Each row comes from the steps of one walk. Every step used is in the known rows, and no mark comes twice. Write the walk behind each row, first mark first.
Known rows:
deridar/dibav: 0.62  -3.67  0.18  -0.53  -0.38  -0.35  0.44  -1.67  0.42  -0.42  0.21  -2.48  -0.05  -0.80  0.22  -0.80  -0.87  0.77  1.02  -1.53  -1.01  0.51  -0.04  0.50  -1.04
deridar/suvi: 0.82  -1.78  0.11  -1.04  -0.14  -2.24  -0.04  -1.39  -0.01  -0.13  -0.14  -2.97  3.17  -0.53  -2.58  0.64  0.74  -0.65  0.23  1.49  0.35  -0.84  -2.23  0.46  -0.63
biguz/suvi/bezega/dibav: -0.49  -0.46  2.00  -1.01  0.06  2.63  0.29  -0.57  3.15  -2.24  -0.60  1.43  -3.21  -0.22  2.70  2.08  -2.42  0.21  -0.99  -0.40  -1.02  -0.97  0.39  -0.32  0.85
dibav/biguz/suvi: 0.60  0.62  1.98  1.65  -1.98  2.33  -2.66  0.15  1.89  0.16  0.23  -0.26  -2.35  0.41  0.73  -1.37  2.84  -0.03  -0.23  1.71  0.81  0.30  -0.79  0.83  0.42
dibav/filu/suvi/bezega: 0.47  -2.16  -0.21  2.34  2.12  -0.70  0.44  0.04  0.68  -1.61  0.35  -2.03  1.18  -1.18  1.62  1.99  0.67  0.05  1.25  0.35  -1.63  -2.32  -1.97  -1.41  0.74
biguz/suvi: 0.82  -0.42  1.51  -0.22  -0.39  0.71  -1.92  -0.17  1.32  -2.23  -0.26  -0.52  -0.84  -0.63  0.04  -1.34  0.16  0.14  -0.51  0.40  0.43  0.00  -1.83  -0.16  0.30
filu/suvi/doni: -0.74  -0.25  -2.06  1.25  0.06  -2.88  -0.22  0.19  -1.26  1.28  1.75  -1.24  1.52  1.18  -2.69  -0.58  0.94  -2.17  3.32  2.82  -0.66  -2.51  0.66  -0.18  0.74
biguz/suvi/filu/dibav: -1.76  2.41  1.25  -1.56  0.83  -0.14  -2.05  1.24  0.47  -2.87  0.31  2.91  0.66  -1.03  3.39  -2.55  -0.74  1.15  -2.52  -1.52  3.26  0.89  -2.32  1.81  0.62
dibav/deridar/suvi: 1.62  -2.87  -1.25  -1.26  -0.82  -2.05  -0.54  -1.41  -0.48  2.46  -1.34  -3.53  0.46  -0.06  -4.87  1.92  -1.28  -0.79  -1.64  1.90  -0.05  -0.22  -3.22  1.38  1.50
deridar/suvi/filu/dibav/biguz: -1.94  2.02  0.10  -0.50  -0.62  -1.45  -0.76  0.45  -0.24  1.35  0.84  0.93  2.99  0.16  1.23  -0.54  2.64  0.26  -1.41  0.81  3.49  0.29  -1.64  3.26  -0.15
filu/dibav/doni: -0.88  0.99  0.73  -2.30  0.92  -0.64  1.76  0.78  -2.43  -0.84  -1.09  2.58  -0.50  0.96  -0.85  -0.64  1.33  -0.35  -1.84  -0.06  2.41  0.04  1.90  0.68  -3.90
dibav/filu/suvi/doni: 0.64  -0.51  -2.62  3.14  0.56  -3.44  -0.28  1.30  -0.77  -0.60  0.51  -1.63  1.73  0.58  -1.23  -0.24  0.49  -1.44  3.21  2.71  -2.20  -1.92  -1.37  0.14  1.37
suvi/filu/dibav/doni: -1.14  2.11  0.43  -2.97  1.37  -1.14  1.63  0.91  -2.69  -2.15  -1.28  5.12  1.91  0.25  0.30  -0.64  -0.69  0.40  -2.60  -0.92  2.13  1.70  0.66  0.99  -1.78
deridar/suvi/bezega/dibav: -0.82  -2.00  0.59  -1.89  0.23  -0.17  2.16  -1.64  1.78  -0.09  -0.61  -0.98  0.80  -0.30  0.12  4.07  -1.72  -0.70  -0.34  0.55  -0.99  -1.85  -0.10  0.32  -0.11
filu/dibav: -1.45  1.07  0.12  -0.60  1.09  -0.63  0.65  -0.70  -0.97  -0.17  0.23  -0.30  -0.06  -0.31  0.95  -1.25  1.56  0.06  -1.08  -2.29  2.08  -0.59  0.99  0.23  -2.35
suvi/doni: 0.29  -0.50  -1.52  0.76  0.37  -2.34  -0.50  -1.10  -0.23  -0.85  -0.13  0.00  1.41  1.25  -1.63  -1.04  -0.42  -1.12  1.89  1.52  -1.49  -1.64  0.22  0.73  0.69
filu/suvi/bezega/dibav/biguz: -1.55  0.55  0.46  1.83  -1.31  2.94  2.13  -0.66  0.95  3.78  1.62  -0.32  -2.75  0.75  0.91  3.67  1.78  -1.52  1.46  0.57  -1.14  -1.30  3.89  -1.46  0.25
bezega/suvi: 0.79  1.39  -0.79  -0.44  2.19  1.31  -1.33  -0.95  -0.39  1.15  -0.86  -0.85  -0.83  0.56  -1.96  -1.91  -1.51  1.35  -1.32  -1.60  0.76  1.48  -0.12  -2.17  -0.63
suvi/filu: 0.75  0.38  -0.17  -0.51  0.59  -0.85  0.03  -2.01  -0.77  -2.02  -0.58  1.09  3.51  -1.12  -0.23  0.15  -1.71  0.31  -0.61  -1.81  -1.01  2.27  -1.05  -1.16  1.80
biguz/dibav/filu/suvi/doni: 2.05  -0.69  -1.83  4.06  -0.58  -3.97  0.05  1.48  -2.18  1.46  1.64  -3.24  2.74  0.85  -2.42  0.69  -0.28  -2.53  4.71  3.05  -2.64  -0.73  -0.88  0.46  1.04
dibav/bezega: -0.31  0.73  0.49  -0.35  -0.28  1.00  1.14  -0.70  -1.21  -1.10  0.31  0.55  0.84  -1.21  -0.62  -0.27  3.20  -0.51  0.00  -1.62  0.13  -0.66  2.31  -3.43  -0.75
deridar/dibav/filu/suvi/bezega: 0.18  -5.08  -0.16  1.50  1.56  -0.79  0.73  0.43  1.40  -1.38  1.16  -3.18  0.09  -1.22  3.10  1.29  -0.48  1.21  2.09  -0.34  -1.70  -2.31  -2.09  0.56  0.13
bezega/dibav/biguz/suvi: 0.32  1.88  1.71  1.12  -3.32  3.71  -0.53  0.14  2.16  1.21  -0.46  0.79  -4.45  0.54  0.70  0.64  0.82  -0.56  -0.55  0.54  -0.64  1.67  2.07  -0.03  0.52

Write each row's walk:
-1.84  -2.48  -0.70  -2.25  1.81  -1.82  -0.14  -0.25  0.60  1.81  -0.42  -1.46  -1.06  0.19  -0.03  1.93  -0.54  0.06  -2.90  1.12  2.90  -3.56  -3.09  3.54  -0.06
filu/dibav/deridar/suvi/bezega
3.72  -1.15  0.56  3.04  -0.41  -1.38  0.59  -0.83  -1.38  -0.38  -0.75  -3.43  2.31  -1.16  -1.10  1.42  -0.62  -0.53  1.46  -0.89  -2.84  2.04  -1.21  -0.82  -0.04
biguz/dibav/filu
0.08  1.62  -2.50  0.07  2.17  -0.77  -2.13  -0.09  -0.09  0.97  -0.44  0.50  -0.46  2.39  -2.17  -3.12  -2.15  0.52  0.43  1.02  0.08  -0.41  -0.16  0.04  0.53
bezega/suvi/doni
1.19  -1.71  -1.63  -1.88  -2.16  -0.62  1.51  -1.34  -0.49  3.50  -2.09  -2.51  -1.58  0.03  -4.74  4.06  -3.36  -1.41  -1.92  0.72  -1.33  1.22  -0.49  0.60  1.52
bezega/dibav/deridar/suvi
-0.36  -0.62  2.55  1.58  -0.26  2.91  -2.47  -0.06  3.70  -0.96  0.61  0.79  -2.77  0.51  3.17  -0.22  2.29  0.60  -0.32  2.11  0.75  -2.03  -1.31  1.32  0.87
dibav/biguz/suvi/bezega
-1.54  2.42  1.75  1.04  -1.17  1.88  -2.23  1.53  1.39  0.57  1.01  0.77  -3.55  0.46  2.74  -2.75  4.10  0.44  -1.34  0.55  3.67  -0.75  0.07  2.39  -1.40
filu/dibav/biguz/suvi
1.20  0.49  1.34  0.54  -1.52  0.40  1.46  -0.48  -2.47  1.18  1.26  -0.94  1.76  -1.01  -1.81  0.71  2.55  -1.73  1.75  -1.31  -0.33  0.63  2.81  -3.13  -1.17
biguz/dibav/bezega
-2.94  3.80  1.56  -2.09  0.34  1.02  -1.20  2.65  -0.31  -3.20  1.11  5.06  0.30  -1.52  4.09  -2.68  2.12  0.93  -2.45  -2.03  4.23  -0.10  -0.22  -0.27  0.33
biguz/suvi/filu/dibav/bezega
1.03  0.33  0.56  -2.10  -1.10  1.14  3.59  -0.71  -1.84  -0.35  -2.36  2.40  -1.46  0.79  -2.92  2.66  -1.88  -1.34  -1.16  -0.02  -1.96  2.30  3.97  -1.68  -2.01
bezega/dibav/doni
1.14  0.36  -1.21  1.97  -0.92  0.13  2.59  0.24  -1.04  0.56  -0.49  -2.05  -0.56  -1.15  -0.86  2.96  -0.84  -1.13  0.95  -1.07  -2.92  1.30  1.51  -2.68  0.29
bezega/dibav/filu/suvi
-1.34  -0.51  0.07  -0.24  0.44  1.29  2.74  -1.11  0.33  1.36  1.02  -0.67  -1.06  -0.33  0.38  3.85  -1.02  -1.42  0.99  -0.78  -1.48  -1.51  2.71  -2.42  0.12
filu/suvi/bezega/dibav
0.56  2.42  -1.16  -0.99  2.51  0.77  -1.67  -0.89  -0.76  -0.09  -0.97  1.59  1.68  -0.11  -0.91  -1.93  -3.65  2.04  -2.14  -2.42  0.49  3.34  -1.41  -1.80  1.55
bezega/suvi/filu
-1.57  2.05  -0.19  -1.15  1.46  -1.08  0.24  -0.57  -1.32  -1.62  0.09  2.23  2.52  -1.06  1.96  -1.07  -0.45  0.80  -1.78  -3.08  1.98  1.23  -0.39  0.52  -0.16
suvi/filu/dibav
-0.28  -2.05  1.34  -3.63  0.10  -0.19  3.30  -0.29  0.37  -0.71  -1.92  1.93  0.35  0.99  -1.46  4.59  -2.02  -1.13  -1.13  2.68  -0.84  -1.20  1.01  0.71  -1.68
deridar/suvi/bezega/dibav/doni
-0.74  -0.25  -0.45  -1.78  0.99  2.38  -0.49  0.97  -0.41  1.10  0.63  0.27  -2.15  -0.33  0.19  -2.91  0.14  2.36  -0.51  -2.70  1.58  0.59  1.86  -2.08  -1.57
deridar/dibav/bezega/suvi
-1.26  -0.03  -2.10  -1.14  1.26  0.30  -1.20  1.87  -0.11  1.02  1.04  1.66  -1.97  1.47  -0.06  -4.05  -0.51  1.37  1.28  -0.03  0.85  -1.28  1.72  0.04  -0.24
deridar/dibav/bezega/suvi/doni
-0.57  -2.49  0.65  -1.10  -0.87  0.79  1.22  -0.23  -0.38  -0.62  0.86  -0.31  -0.34  -1.38  0.79  -0.94  1.97  0.55  0.96  -2.18  -0.05  -0.58  2.10  -1.38  -1.26
deridar/dibav/bezega
-0.51  -0.80  0.56  -0.65  0.65  1.72  2.54  -2.34  1.39  -0.70  -0.86  0.54  -1.26  -0.32  1.36  3.36  -2.18  -0.30  -0.42  -1.93  -2.36  -0.72  2.31  -1.56  0.16
suvi/bezega/dibav
-2.45  2.51  0.10  1.60  -1.05  -0.12  -2.95  2.49  1.64  0.46  1.31  2.24  -3.34  2.47  2.63  -3.81  3.40  -0.29  0.42  3.21  2.97  -2.70  0.09  4.42  -0.31
filu/dibav/biguz/suvi/doni
0.45  -2.32  1.93  0.92  -2.57  2.21  -2.54  0.68  2.68  0.42  0.86  -1.22  -3.51  0.18  2.00  -2.22  1.65  1.21  0.67  1.16  0.56  0.53  -0.87  2.76  -0.15
deridar/dibav/biguz/suvi
0.31  0.68  -2.95  2.52  -0.78  -2.18  1.76  1.20  -0.81  0.41  -0.15  -0.65  -0.26  0.72  -1.01  1.95  -1.50  -1.86  2.75  1.49  -3.46  -0.82  1.58  -0.65  1.56
bezega/dibav/filu/suvi/doni
1.98  0.07  -0.62  1.49  -0.67  0.44  2.28  -1.07  0.00  -1.56  -2.61  -0.84  -0.62  -1.05  0.08  2.59  -2.06  -0.04  -0.39  -2.41  -3.75  2.13  1.13  -1.82  0.31
bezega/dibav/filu
-0.04  0.88  0.24  2.37  -1.77  0.21  -3.38  1.02  2.16  -0.08  0.60  1.19  -1.99  2.27  0.44  -2.55  2.15  -0.77  1.67  4.37  -0.03  -1.67  -0.79  2.85  1.54
dibav/biguz/suvi/doni
2.24  -4.03  -0.25  1.41  0.11  -1.00  0.16  -0.73  0.70  -2.40  -1.01  -2.83  0.28  -1.41  1.53  -0.23  -1.20  1.71  0.71  -1.62  -2.54  1.00  -1.96  0.79  -0.33
deridar/dibav/filu
-1.28  0.89  0.33  -4.19  0.85  -3.14  1.08  1.56  -2.35  -1.59  -0.92  3.57  4.07  0.28  -0.92  0.02  -0.34  0.04  -2.61  1.61  3.35  0.67  -1.72  3.02  -1.99
deridar/suvi/filu/dibav/doni
0.61  -3.54  -2.47  2.44  0.01  -3.55  -0.18  1.78  -0.02  -0.32  1.23  -2.65  0.61  0.36  0.28  -0.94  -0.74  -0.22  4.09  2.13  -2.24  -1.86  -1.52  2.11  0.84
deridar/dibav/filu/suvi/doni
-0.48  2.74  -0.40  -0.90  1.62  2.59  -0.53  0.48  -1.10  0.76  -0.02  1.20  -1.02  -0.06  -1.23  -2.08  1.26  1.10  -1.29  -2.14  1.66  0.48  1.90  -4.13  -0.91
dibav/bezega/suvi
-0.94  0.75  -0.73  -2.47  1.40  1.90  -0.68  1.00  -0.70  -0.01  0.52  2.65  0.33  -0.82  1.37  -2.94  -1.87  2.84  -1.28  -3.53  1.30  2.50  0.35  -1.83  0.74
deridar/dibav/bezega/suvi/filu
0.76  3.69  0.06  -0.72  0.96  1.43  -0.52  0.75  -2.78  1.70  0.86  2.15  2.25  -0.55  -1.34  -1.20  -1.27  0.71  -0.55  -2.66  1.01  3.58  1.18  -3.41  0.88
biguz/dibav/bezega/suvi/filu
2.81  -0.94  -0.03  3.37  -0.75  -1.91  0.82  0.59  -2.39  1.69  1.21  -4.70  2.44  -1.11  -2.05  1.75  0.58  -1.81  2.99  0.28  -1.93  1.19  -0.76  -1.66  -0.22
biguz/dibav/filu/suvi
0.55  -0.78  -0.13  -1.68  0.31  -2.63  -0.38  -1.30  -0.39  -1.44  -0.43  -0.54  5.69  -1.14  -1.43  0.68  -1.32  0.14  -0.49  0.58  0.09  1.00  -3.47  0.77  1.41
deridar/suvi/filu
-0.29  -3.02  0.83  -1.14  1.62  -1.58  -0.05  -1.51  1.65  -1.26  0.08  -1.97  2.89  -0.32  -0.03  2.01  0.11  -0.05  0.00  1.65  0.29  -3.17  -2.84  1.21  -0.19
deridar/suvi/bezega
-1.93  5.30  -0.77  0.07  1.78  1.97  -1.99  0.85  -0.62  2.76  0.32  3.17  -1.18  1.12  1.84  -3.29  0.47  2.32  -2.89  -2.33  3.75  2.51  0.46  0.69  -0.23
bezega/suvi/filu/dibav/biguz
0.97  2.59  0.38  -0.18  0.43  2.00  -0.27  0.76  -2.37  3.04  0.91  -0.26  -0.09  0.17  -2.41  -1.31  0.76  0.01  0.18  -1.77  1.34  1.77  2.52  -3.88  -1.35
biguz/dibav/bezega/suvi
0.48  1.72  1.62  1.02  -1.74  1.82  -2.94  0.18  1.60  -1.18  0.13  2.24  0.03  -0.21  1.70  -1.42  0.82  0.70  -0.92  0.96  0.53  2.03  -1.91  1.05  2.62
dibav/biguz/suvi/filu
0.56  -2.78  0.60  1.31  -2.01  1.41  -0.18  -1.33  0.89  1.97  0.68  -2.17  -1.67  0.22  0.73  -0.85  1.91  0.74  1.33  -0.20  -0.66  0.80  1.14  1.45  -0.99
deridar/dibav/biguz
0.77  -2.10  0.04  0.14  0.69  -0.83  2.10  -0.66  2.19  -2.01  -1.77  -1.39  1.08  -0.97  1.49  4.58  -2.21  0.29  -0.59  0.33  -2.63  -1.42  -1.89  0.57  0.47
deridar/suvi/bezega/dibav/filu
-0.51  2.15  0.05  1.79  -3.14  1.58  -1.18  1.17  2.16  0.98  -0.08  2.21  -4.13  2.32  0.56  -0.45  0.12  -1.28  1.32  3.20  -1.21  -0.31  2.10  2.16  1.66
bezega/dibav/biguz/suvi/doni
